Each row was made from one walk, in order. Every step used is in the known rows, and no mark comes twice. Write each row's walk.
Known rows:
vomek -> sesov: [ 0.56  1.72  0.31 -1.80  1.92 -0.86  2.42  0.03 -1.52  0.07  0.94 -0.86
  0.58  0.74 -1.21  2.03 -0.74  1.71 -1.03  0.06  0.79  0.22 -0.31 -0.15]
pugog -> sesov -> vomek -> repuv -> pesune: [-0.07  2.09 -0.42 -0.66  0.75 -0.91  1.43 -1.85  2.26 -1.12  0.68 -2.90
  1.87  0.38  0.93 -0.51 -0.67 -5.12  0.83 -1.08 -0.99  0.79 -1.06  1.27]
vomek -> repuv -> pesune: [-0.36  2.65 -0.31 -0.56  0.89  0.21  0.73 -1.47  1.78 -0.97  0.42 -2.73
  1.36  0.65  0.55 -0.74 -0.74 -0.90  0.50 -1.19 -0.15  0.65 -0.66  1.72]
zazos -> pesune -> sesov -> vomek: [-0.03  3.68 -0.08 -1.70  0.68 -3.65  2.29 -1.43 -1.37 -0.55  0.19 -3.13
  1.00  0.30  2.16  0.59 -0.76 -3.38  0.55 -1.58 -0.26  0.55 -0.51 -0.68]
repuv -> pugog: [-0.73 -2.16  0.22 -0.33  0.50  0.78 -0.46  0.53 -1.01 -0.66 -0.01 -0.55
  0.08  0.42  0.18  1.09  0.25  0.38 -0.86  1.12  0.59  0.65 -0.83 -0.53]
zazos -> gufek -> repuv -> pugog: [ 0.01 -0.40 -0.30  0.76  0.08 -0.63 -1.63 -0.19 -1.09 -0.28 -0.10 -0.76
  0.47  0.66 -0.62  0.27  0.61  2.37 -1.38  1.04  1.11  1.00 -1.33  0.08]
vomek -> repuv -> pugog: [-0.33 -1.01  0.41 -1.29  1.45  0.52 -0.37  0.13 -0.48 -1.20  0.39 -2.40
  1.22  0.28  0.39  1.25  0.23  0.40 -0.45  0.19  1.41  0.90 -1.48  0.20]
repuv -> pesune -> sesov -> vomek: [-0.22  4.19 -0.18 -1.71  0.36 -2.25  1.10 -1.75 -0.02 -0.62  0.48 -2.65
  0.81  1.07  1.39  0.16 -0.79 -4.00  0.34 -1.91 -0.79  0.69 -0.41 -1.13]
pugog -> sesov: [ 0.04 -2.71 -0.19  0.67 -0.84  0.35  1.30  0.27  0.54 -0.02  0.52  2.36
  0.68 -0.92 -0.91  1.09  0.27 -4.95  0.54  1.93 -0.58  0.12 -0.58 -0.07]
gufek -> zazos: [-0.37 -4.29  0.38  0.43 -1.80 -0.76 -0.27 -0.69  0.70  1.09  0.27 -0.08
 -0.33 -1.19  0.75  0.54 -0.05 -2.28  0.91  0.66  0.34 -0.62  0.47  0.42]
sesov -> pugog -> repuv: [-0.43 -2.93 -0.04  3.16 -0.50  0.28  0.36 -0.36  0.62  0.57 -0.90 -0.83
 -0.04 -0.13 -0.13  1.84 -0.36  0.44 -0.25  1.08  0.28  0.20 -0.59 -0.26]
pesune -> repuv -> pugog -> sesov: [-0.32 -3.64  0.05 -0.41 -0.05  1.46  0.15  0.25 -0.51 -0.46  0.30  1.16
  1.16 -0.05 -0.78  1.72  0.41 -2.91  0.12  2.31  0.31  0.91 -1.78 -0.43]
vomek -> repuv: [ 0.59  1.55  0.29 -1.42  1.30 -0.34  0.30 -0.57  0.68 -0.82  0.56 -2.68
  1.60 -0.25  0.27  0.19 -0.06  0.10  0.63 -1.24  1.08  0.39 -0.96  1.03]
vomek -> repuv -> pugog -> sesov: [-0.16 -3.39  0.09 -0.26  0.14  0.75  1.05  0.35  0.24 -0.89  0.80  0.60
  1.51 -0.68 -0.63  1.95  0.40 -4.60  0.23  2.09  0.35  0.77 -1.63  0.05]
gufek -> zazos -> pesune: [-0.68 -2.12 -0.06  0.69 -0.71 -3.01  2.88 -0.98 -0.88  0.40 -0.40 -1.97
  0.39 -1.58  2.38  0.36 -0.65 -1.19  1.03  0.73  0.32 -0.33  0.13  2.21]
sesov -> vomek -> repuv: [ 0.98  2.02  0.28 -1.88  1.62 -2.06  0.65 -1.24  1.02 -1.07  0.66 -4.12
  2.04 -0.11  1.25  0.14 -0.09 -3.43  0.79 -2.02  0.15  0.45 -1.23  0.38]
zazos -> gufek -> sesov: [ 1.07  3.50 -1.35  0.74  0.91  1.32  0.86 -1.58  0.49 -0.66  0.55 -3.26
  0.90  0.75 -0.79  1.94  0.18 -0.24 -0.46  1.02  0.02 -0.25 -0.35 -0.65]
pesune -> sesov: [-0.54  3.86  0.22 -1.82  0.05 -0.10  0.50 -0.31 -1.72 -0.08  0.52 -0.42
  0.12  0.77 -0.31  1.04 -0.59  2.11  0.11 -0.88  1.35  0.55  0.00 -0.98]
zazos -> vomek -> repuv: [-0.35  4.53  0.21 -1.83  0.86 -0.20  1.61 -0.71  1.00 -0.36  0.44 -2.84
  1.27 -0.29  1.60  0.61  0.06 -2.32  1.57 -1.16  0.17  0.03 -0.95  1.33]
pesune -> sesov -> vomek -> repuv: [ 0.71  3.95  0.35 -2.79  1.64 -2.01  0.87 -1.39  0.21 -1.10  0.90 -4.24
  2.14  0.19  1.12  0.65 -0.37 -2.35  0.85 -2.48  0.84  0.73 -1.21 -0.12]
pugog -> sesov -> vomek: [ 0.58 -1.26 -0.18 -0.16 -0.20 -2.28  1.37 -0.83  0.95 -0.40  0.49 -0.34
  1.07 -0.52  0.81  0.60  0.16 -8.44  0.64  0.21 -1.73  0.17 -0.82 -0.99]
vomek -> repuv -> pesune -> sesov -> pugog: [-1.72  2.37 -0.41 -0.49  1.08  0.27 -0.74 -0.21 -0.79  0.24  0.13 -3.69
  0.87  1.23 -1.33  2.27 -1.42  0.31  0.21 -1.49  1.75  1.25 -0.70  0.10]
pesune -> repuv -> pugog: [-0.47 -1.36  0.33 -1.49  1.18  1.67 -1.51  0.01 -1.56 -0.62 -0.28 -1.65
  0.73  1.20  0.12  0.94  0.21  2.86 -0.65  0.51  1.26  1.11 -1.66 -0.47]
gufek -> sesov: [ 0.63  2.40 -0.78  0.20  0.83  1.53  1.02 -1.11 -0.09 -0.10 -0.02 -1.75
  1.27  0.53 -0.79  2.52  0.22 -0.95 -0.38  0.77 -0.22 -0.17 -0.27 -0.40]
gufek -> zazos -> vomek -> sesov -> pugog: [-1.62  0.03 -0.10 -0.30  1.05 -0.67  1.13  0.40 -1.02  1.50  0.19 -2.92
  0.13  0.45 -1.08  3.82 -1.06 -2.17  0.14  0.02  0.88  0.22 -0.46  0.20]

Write each row's walk:
[-0.75  5.74 -0.03 -2.25  0.67  0.10  0.93 -1.33 -0.44 -0.72  0.83 -2.26
  1.10  1.20  0.08  0.54 -1.12  1.56  0.46 -1.69  1.26  1.02 -0.47  0.25]
vomek -> repuv -> pesune -> sesov
[-0.25  0.50  0.44 -2.25  1.67 -0.60  0.06 -0.45 -0.86 -1.44  0.60 -3.51
  1.55  0.57  1.00  1.52  0.01 -1.39 -0.29 -0.68  1.18  1.14 -1.68 -0.58]
pesune -> sesov -> vomek -> repuv -> pugog
[-0.49  0.45 -0.39  2.14 -0.68  0.52  1.46 -1.66  1.97 -0.34 -0.40 -0.44
  0.13  0.50  0.96 -0.54 -0.66 -0.21  0.00  0.54 -1.14  0.29 -0.21  0.88]
pugog -> repuv -> pesune
[-0.05  3.55 -0.10 -0.86  0.05 -2.25  1.53 -2.02  0.29 -0.58  0.28 -2.42
  0.82  0.90  1.69  0.32 -0.76 -3.70  0.31 -1.42 -0.87  0.65 -0.51 -1.23]
pugog -> repuv -> pesune -> sesov -> vomek
[-0.06 -0.86  0.38 -1.60  1.62 -0.66 -0.05 -0.33 -0.28 -1.40  0.44 -3.39
  1.51  0.28  1.09  1.16  0.21 -1.99 -0.32 -0.30  0.69  0.96 -1.69 -0.23]
sesov -> vomek -> repuv -> pugog
[-0.86  4.29 -0.07 -0.35 -0.41  0.34  1.47 -1.49 -0.35 -0.29  0.23 -0.62
  0.25  1.11  0.33  0.66 -1.05  1.97  0.07 -0.38  0.64  0.74 -0.16 -0.39]
pugog -> repuv -> pesune -> sesov
[ 0.35 -1.89  0.00 -0.94  0.34 -1.48  0.67 -0.79  0.17 -0.66  0.35 -1.19
  1.42  0.09  0.88  1.12  0.25 -7.11  0.34  0.50 -1.09  0.77 -1.64 -1.20]
pesune -> repuv -> pugog -> sesov -> vomek
[-1.24  7.35 -0.08 -2.42  0.43  0.16  1.67 -1.43 -0.31 -0.52  0.72 -2.39
  0.94  1.17  0.70  0.75 -1.07  0.37  0.91 -1.64  0.81  0.84 -0.47  0.39]
zazos -> vomek -> repuv -> pesune -> sesov
[-0.08 -0.52  0.17 -1.22  0.40 -0.85  0.59 -1.42 -1.42  0.33 -0.70 -3.03
  1.20  0.06  1.66  0.02 -0.56  2.67  1.09 -0.32  1.20  0.44 -1.11  1.59]
gufek -> zazos -> pesune -> repuv
[-0.62 -0.62  0.06  2.12  0.27 -0.06  2.17 -0.42 -0.02  0.85 -0.52 -1.37
  0.07  0.18 -0.05  3.03 -0.65  0.06 -0.27  1.13  0.23  0.14 -0.70 -0.16]
zazos -> vomek -> sesov -> pugog -> repuv
[ 0.43  2.68  0.36 -2.50  1.21 -3.11  1.79 -1.77 -0.03 -0.84  0.80 -4.92
  2.23 -0.47  2.05  0.81 -0.58 -3.11  1.27 -2.15  1.02  0.56 -1.15  0.70]
gufek -> zazos -> pesune -> sesov -> vomek -> repuv
[ 0.42 -1.85 -0.14  0.00 -0.22 -2.44  0.72 -0.72  0.22 -0.30  0.25 -0.22
  1.44 -0.27  0.54  0.92  0.49 -7.45  0.00  0.67 -1.21  0.71 -1.43 -0.84]
gufek -> repuv -> pugog -> sesov -> vomek
[-0.35  2.45 -0.62  1.10 -0.55 -0.93 -0.41 -1.42  0.83  0.36 -0.47  0.02
  0.89  0.91 -0.45 -1.38 -0.33  0.55 -0.38 -0.58 -0.56  0.80 -0.42  1.74]
gufek -> repuv -> pesune
[ 0.20 -1.64 -0.13 -0.77  0.54 -2.35  1.70 -0.96 -0.32 -0.78  0.15 -1.83
  1.65 -0.16  1.54  1.10  0.03 -6.98  0.47  0.59 -1.11  0.76 -1.70 -0.57]
zazos -> pesune -> repuv -> pugog -> sesov -> vomek
[ 0.22 -2.39 -0.09 -0.34  0.01 -1.83  1.15 -0.56  0.49 -0.71  0.46 -0.65
  1.09 -0.30  0.90  1.14  0.27 -8.33  0.23  0.80 -1.46  0.49 -1.21 -1.23]
repuv -> pugog -> sesov -> vomek
[-0.53  6.30 -0.52 -0.77 -0.24 -0.71  0.01 -1.59 -0.90 -0.08  0.50 -1.10
  0.59  1.47 -0.64 -0.12 -0.87  2.93 -0.22 -1.12  1.09  1.08 -0.36  0.13]
zazos -> gufek -> repuv -> pesune -> sesov
[-1.11 -0.51 -0.56  2.67 -0.39  0.60  0.81 -1.29  1.77  0.01 -0.59 -1.45
  0.15  0.74  0.25  0.35 -0.95 -0.73 -0.08  0.44 -0.68  0.53 -0.40  0.85]
sesov -> pugog -> repuv -> pesune
[-1.02  4.82 -0.38 -0.81  0.54  0.26  1.72 -1.53  2.10 -0.62  0.32 -2.82
  1.11  0.62  1.43 -0.51 -0.65 -2.63  1.15 -1.11 -0.80  0.44 -0.65  1.94]
zazos -> vomek -> repuv -> pesune
[-0.05  2.91 -0.35 -0.87  1.03 -1.01  0.99 -1.94  2.04 -1.12  0.45 -3.71
  1.67  0.71  1.25 -0.85 -0.76 -3.41  0.63 -1.73 -0.83  0.73 -0.87  1.28]
sesov -> vomek -> repuv -> pesune
[-0.92  0.16 -0.47  2.00  0.22  0.31  1.63 -1.28  1.29  0.04 -0.27 -1.76
  0.40  0.96 -0.15  1.12 -1.22  0.08 -0.44  0.40 -0.46  0.61 -0.52  0.82]
vomek -> sesov -> pugog -> repuv -> pesune
[-0.70 -1.12  0.04  2.27 -0.43  0.29  0.56 -0.51 -0.25  0.57 -0.65 -1.07
  0.05  0.20 -0.24  2.39 -0.64  1.45 -0.19  0.66  0.96  0.48 -0.58 -0.72]
pesune -> sesov -> pugog -> repuv
[-0.17 -2.13  0.09  2.26  0.46 -0.14  1.49 -0.33 -0.12  0.64 -0.41 -1.29
  0.25  0.22 -0.71  2.87 -0.73  1.32 -0.74  1.05  0.70  0.33 -0.74 -0.34]
vomek -> sesov -> pugog -> repuv
[ 1.02  0.69  0.17 -1.54  1.22 -1.86  1.27 -1.11  1.29 -1.08  0.93 -2.91
  2.39 -0.59  0.88  0.66  0.06 -5.80  1.04 -1.08 -0.17  0.51 -1.54  0.33]
pugog -> sesov -> vomek -> repuv
[-0.38  0.82  0.34 -2.14  1.81 -1.48  1.07 -0.64 -1.32 -1.54  0.44 -4.18
  1.78  0.33  1.61  1.53 -0.17 -1.17 -0.15 -0.58  1.23  1.18 -1.75  0.08]
zazos -> pesune -> sesov -> vomek -> repuv -> pugog
[-0.86 -0.52 -0.18 -0.21  1.95 -0.48  0.12  0.80 -1.47  0.79  0.23 -2.75
  0.44  0.93 -2.22  3.36 -1.13  0.41 -0.81 -0.35  1.40  0.67 -0.61 -0.16]
vomek -> sesov -> pugog
[-0.81 -0.03 -0.94  1.22  1.18  1.20 -0.77 -0.01 -0.52  0.68 -0.43 -3.32
  1.00  0.72 -1.98  3.69 -0.45 -1.41 -0.34  0.22  0.71  0.40 -0.59 -0.37]
gufek -> sesov -> pugog
[-0.97 -2.32  0.06  2.55 -0.91 -0.80  1.45 -0.91 -0.43  0.80 -0.73 -1.78
  0.13 -0.43  0.66  2.58 -0.87  0.87  0.26  0.96  1.15  0.31 -0.51  0.04]
gufek -> zazos -> pesune -> sesov -> pugog -> repuv
[ 0.13  3.79 -0.62 -0.80  1.33 -0.52  1.29 -2.28  2.06 -1.20  0.48 -4.28
  2.07  0.91  0.98 -0.04 -0.67 -3.67  0.51 -1.50 -0.89  0.65 -0.96  1.15]
gufek -> sesov -> vomek -> repuv -> pesune
[-0.59  2.61  0.43 -2.00  0.55 -1.15  3.62 -0.50 -0.80  1.02  0.87 -1.11
  0.08  0.11  0.48  2.65 -0.64 -1.97  0.34  0.49  0.04 -0.43 -0.08  0.36]
gufek -> zazos -> vomek -> sesov
[-2.38  2.29 -0.30 -0.50  0.23  0.08 -0.13 -0.48 -0.42  0.83  0.15 -3.83
  0.55  0.79 -0.47  2.67 -1.35 -1.77  0.99 -1.23  1.38  0.85 -0.54  0.40]
gufek -> zazos -> vomek -> repuv -> pesune -> sesov -> pugog
